Each row was made from one walk, in order. Every step used is in the known rows, and no mark comes twice. Write each row's walk.
Known rows:
norabo -> gidem: [ 18.2  17.2  -9.4  -1.6   1.6   3.1 -20.3 -10.7   8.1 -24.7  35.4   7.1
 -42.0  -4.2 -16.4   5.2  -8.9  19.9   0.2  15.3  19.0]
rupo -> gidem -> norabo -> bivu -> bovu -> degif -> nevu: [ 53.9  -2.2 -27.6  22.0  14.9  24.8 -42.4  14.5  32.8 -27.1   9.8 -26.8
 -50.2  26.8   3.7  10.5 -18.9  38.1  -4.3  24.3  38.5]
rupo -> nevu: [ 21.8  20.5 -17.1   8.3  16.0  27.8  27.3  11.6  -2.3   5.7  27.4  -2.8
 -12.6  -9.5  -4.5   4.0  -8.2  12.5 -19.6   3.2  45.5]
rupo -> gidem -> norabo -> bivu: [ 40.7   5.9 -29.1  23.4  17.6  16.4 -36.2   8.8  35.6 -23.5   7.9 -19.5
 -47.3  21.1  10.0   3.9  -6.7  31.2  -4.5  18.9  29.8]
bivu -> bovu: [ 16.1  30.5  20.9  33.6 -18.5 -14.4   2.3   5.9  20.1 -19.0   4.7   4.9
  12.6   5.9 -21.1  11.3 -32.1  29.2   8.9  17.1  -6.3]
nevu -> rupo: [  1.3  42.5 -53.1  23.3  12.3 -26.5 -11.4  17.1  -6.7  17.2  21.5  -8.0
 -31.5   1.4 -12.4  20.0  -6.0  10.1 -22.7 -14.3  -4.7]
bovu -> bivu -> norabo -> gidem -> rupo -> nevu: [ 73.8   9.8  -7.0  16.0   8.7  38.7 -10.6  29.4  21.7 -31.7  40.7 -12.8
 -45.5  18.2 -13.2  13.8 -42.3  50.5 -20.4  21.6  19.9]
bovu -> bivu -> norabo -> gidem -> rupo: [ 66.4   8.9  -5.3  17.0   5.0  28.9 -16.9  24.8  25.4 -33.7  36.2 -11.0
 -39.9  19.7 -14.0  17.8 -40.6  49.6 -15.2  19.7   8.1]
bovu -> bivu -> norabo: [ 64.0   4.7  -7.0  26.7   0.5  27.2  -5.3  24.3  13.9  -8.7  20.0 -10.4
 -12.6  25.1  -5.2  21.2 -36.6  41.0 -16.1  12.5  -2.8]
nevu -> degif -> bovu -> bivu -> norabo -> gidem: [ 40.2  18.7 -10.9  33.1  17.4  16.5 -39.0   4.7 -26.7 -31.2   8.4 -13.4
  -3.8  12.6  -7.4  -8.7 -30.3  48.5 -13.2  17.8  11.2]
bivu -> norabo: [ 26.5  37.2  -6.0  36.9  15.6  16.0 -15.6  15.4  14.1  -0.8  -3.7 -15.1
  37.6  11.0  -6.9  19.5 -23.6  34.9 -11.6  15.8  -1.3]
nevu -> rupo -> gidem -> norabo -> bivu -> bovu: [ 33.7  35.7 -53.6  37.1  14.4 -18.3 -47.7  26.6  16.1  -3.2  15.4 -20.2
 -60.7  25.3  -8.7  12.5 -21.2  31.9 -19.8  10.2   4.5]
bivu -> bovu -> degif -> nevu -> rupo -> gidem: [ 32.3  19.7 -12.3  20.2 -11.5   3.9 -21.2  20.0  10.6  -8.8  18.9 -10.0
 -26.2  19.9 -27.4  22.3 -36.8  35.3  -4.9  14.2  16.3]
gidem -> norabo -> bivu -> bovu: [ 54.2   4.5 -14.2  38.8  17.6 -11.8   0.7  11.0  19.7 -26.0  -6.9 -15.1
 -15.5  17.1  27.1  24.5  -9.6  34.1   1.2  10.6  -0.7]
norabo -> bivu -> bovu: [ 30.2  -5.9  18.2  24.1  25.0 -15.0 -11.6  24.1   1.2 -11.3   1.0  -5.7
 -39.9   1.0   3.1   9.7 -16.1  19.3  12.5  19.1 -29.0]
dofez -> norabo -> gidem -> rupo -> nevu -> degif -> bovu: [ 36.0  40.8 -33.9  21.0   4.5   5.8 -41.1  -0.8 -15.0 -31.6  16.6 -37.8
 -21.7 -14.1   9.6  14.7 -28.1  37.4 -32.7   6.5  49.0]
degif -> bovu -> bivu -> norabo: [ 63.7   0.9  28.9  31.2  -4.4  31.5 -46.2  10.9  17.5  -9.7  13.6 -46.7
  12.2  14.2 -12.5  -7.9 -38.8  44.1 -12.3  21.2  -1.2]
degif -> nevu -> rupo -> gidem -> norabo -> bivu: [ 38.4  -1.8 -51.5  15.0  45.0  12.8 -54.2  17.1   1.5 -16.1  26.0 -60.7
 -40.0  -0.2  -3.0  15.2 -19.1  18.3 -23.7  10.8  39.5]
degif -> nevu -> rupo -> gidem: [ 20.1   8.7 -47.4   9.8  32.3  15.7 -50.8  11.3   1.4 -10.4  31.6 -52.6
 -27.9  -6.4 -17.9  12.3 -22.0  13.8 -23.4   9.2  42.9]
gidem -> rupo -> nevu: [ -3.3  42.5 -14.3   4.1  27.2  17.6  32.6  25.3  34.7 -36.9  32.7 -14.5
 -31.5 -29.3 -12.4  10.5  -2.1  20.1 -20.9  -6.9  52.5]

Which walk is each row?
[ 38.2  44.3  -5.8  22.8  26.4  28.4 -25.8  21.4  24.3 -35.8  23.5 -16.3
  -8.7   1.5 -18.8  11.4 -31.4  48.0 -16.5  28.6  26.5] : bivu -> norabo -> gidem -> rupo -> nevu
[ 15.4  31.8 -11.2  -9.2  17.9  16.1  -5.3   7.1  26.4 -49.8  50.6  -3.2
 -65.5 -20.3 -22.7   2.3 -11.2  28.1 -11.0  13.4  49.0] : norabo -> gidem -> rupo -> nevu
[ 37.0  32.0 -61.7  31.2  11.1 -13.9 -42.1  30.3  10.7   4.6  17.9 -14.3
 -71.9  31.5  -6.9  19.4 -17.4  33.0 -21.0   4.4   6.8] : nevu -> rupo -> gidem -> norabo -> bivu -> bovu -> degif
[ -2.8  45.2 -16.0  12.9  35.1  18.7  17.6  23.5  16.2 -45.6  25.8 -19.3
 -23.6 -27.5 -12.1  -1.0  -6.4  30.6 -23.1  -3.0  54.8] : gidem -> rupo -> nevu -> degif -> bovu
[ 28.9  11.9   4.2  17.3 -14.2   4.4   2.0  12.6   7.5 -11.4  13.4  -4.7
  -2.2  11.2 -20.6  25.9 -30.6  30.6   3.0   9.8  13.8] : bivu -> bovu -> degif -> nevu
[ 17.8  33.6  -8.4  -1.1  22.6  18.2 -19.6   4.7  13.4 -56.7  44.4 -10.6
 -57.5 -19.2 -22.6  -7.4 -15.2  36.5 -13.2  17.4  50.1] : norabo -> gidem -> rupo -> nevu -> degif -> bovu
[ 40.1 -10.7  -9.1  16.3  32.3 -10.0 -19.2  36.0 -14.5  -0.2  11.0 -15.2
 -60.2   7.9   1.4  23.5 -17.3  22.1   0.3  10.8 -20.5] : norabo -> bivu -> bovu -> degif -> nevu -> rupo
[ 20.4   5.5 -55.9  -5.3  14.9  15.1  -3.0  18.0 -16.6  18.9  29.3 -17.5
 -35.0   4.1  -9.0  39.3  -1.2  12.7 -22.5 -19.6  30.2] : bovu -> degif -> nevu -> rupo
[ 19.5  -4.1 -35.6  -9.7  10.0  26.1   8.0   9.2  -9.5  11.0  24.2 -15.0
 -20.6   1.1  -4.4  35.7   2.2  11.7 -12.5 -15.8  36.7] : bovu -> degif -> nevu
[ 70.0  -0.8  28.6  26.7  -5.7  33.9 -57.7   8.2  16.9 -18.6  21.5 -44.0
  -3.6  15.3 -15.6 -10.7 -42.2  47.1 -11.7  28.2   2.4] : degif -> bovu -> bivu -> norabo -> gidem
[ 33.4  26.2  -8.8  30.4  22.0  16.4 -34.6   9.9 -15.1 -45.5  12.9 -18.2
 -11.9   5.4 -11.1  -7.9 -29.6  50.9 -14.9  15.4  17.0] : nevu -> degif -> bovu -> bivu -> norabo -> gidem -> rupo
[ 34.9  -9.8   7.8  15.6  20.0  -9.8  -3.8  30.1  -5.1  -0.1   3.9   3.2
 -52.9   9.1   3.9  20.8 -11.0  22.0   9.0  10.8 -27.4] : norabo -> bivu -> bovu -> degif
[ 29.4  19.6 -11.0  21.0 -11.0  -4.0  -5.7  18.8   1.6  -5.4  17.4  -7.3
 -13.9  14.7 -22.5  29.0 -33.4  31.9  -4.4   6.5   8.8] : bivu -> bovu -> degif -> nevu -> rupo
[ 54.7  19.8 -15.6  22.5  26.6  44.1 -11.7  15.6 -26.6 -18.7  24.8 -13.1
 -16.2   6.7  -7.6 -11.8 -33.2  43.4 -27.2  23.4  47.7] : rupo -> nevu -> degif -> bovu -> bivu -> norabo -> gidem
[ 51.8  31.2 -34.0  20.6   1.0  11.7 -39.4   3.9 -13.5 -33.8  22.5 -37.2
 -35.9  -6.6   8.9  16.1 -34.7  42.2 -35.4   7.8  48.4] : dofez -> norabo -> gidem -> rupo -> nevu -> degif -> bovu -> bivu
[ 30.4  21.8 -33.1  24.7  -1.1  19.5 -28.7  -1.5  43.8 -24.2   9.7 -14.0
 -24.2  21.4   0.1   4.9  -9.9  31.9  -7.6  14.6  43.7] : rupo -> gidem -> norabo
[ 11.1  36.7 -20.8  -4.5  25.9  14.3  -4.9   6.6  12.1 -55.3  46.2   1.7
 -63.7 -18.8 -19.2   0.8 -11.1  31.2 -12.8  13.0  51.4] : norabo -> gidem -> rupo -> nevu -> degif
[ 44.7   1.0 -42.2  22.0  36.9   9.2 -58.0  18.6   5.5 -21.8  23.4 -59.6
 -35.7   4.3  -7.8  14.7 -30.5  25.6 -19.5  18.9  35.1] : degif -> nevu -> rupo -> gidem -> norabo -> bivu -> bovu
[ 33.7  23.6  -8.3  -2.5  19.5  25.1 -18.7   9.1  14.6 -59.1  50.4 -11.1
 -70.5 -12.0 -22.0  -6.3 -21.6  40.7 -15.7  18.6  48.4] : norabo -> gidem -> rupo -> nevu -> degif -> bovu -> bivu
[ 70.9  14.3 -17.1  20.5  16.6  36.0  -9.3  29.0   6.4 -38.1  36.3  -6.8
 -45.0  19.8 -12.0  13.0 -42.6  53.8 -22.3  21.7  21.8] : bovu -> bivu -> norabo -> gidem -> rupo -> nevu -> degif
[ 39.9 -18.9   7.1  12.5  28.6  -1.6 -11.3  29.0  -7.9  -5.8   7.6 -11.9
 -49.8   5.0   2.4  20.9 -14.9  21.6   6.8  14.4 -15.3] : norabo -> bivu -> bovu -> degif -> nevu
[ 50.1  -6.5  25.1  19.6 -10.0  23.9 -35.4   3.4  16.8 -10.1  20.8 -39.4
  -5.7   5.7 -11.3 -10.1 -27.2  31.3  -8.7  10.9   3.8] : degif -> bovu -> bivu
[ 44.4  19.6 -19.8  26.6 -12.6   2.9 -18.9  17.7  15.0 -15.0  14.8 -13.1
 -20.8  26.1 -19.0  26.5 -35.8  40.6  -6.9  13.4  22.4] : bivu -> bovu -> degif -> nevu -> rupo -> gidem -> norabo
[ 21.9  42.0 -13.4  19.6  35.3  31.4  10.4  33.5  19.0 -48.3  27.3 -24.3
 -23.7 -14.7 -13.1   2.1 -21.9  44.3 -27.8   5.4  48.6] : gidem -> rupo -> nevu -> degif -> bovu -> bivu -> norabo
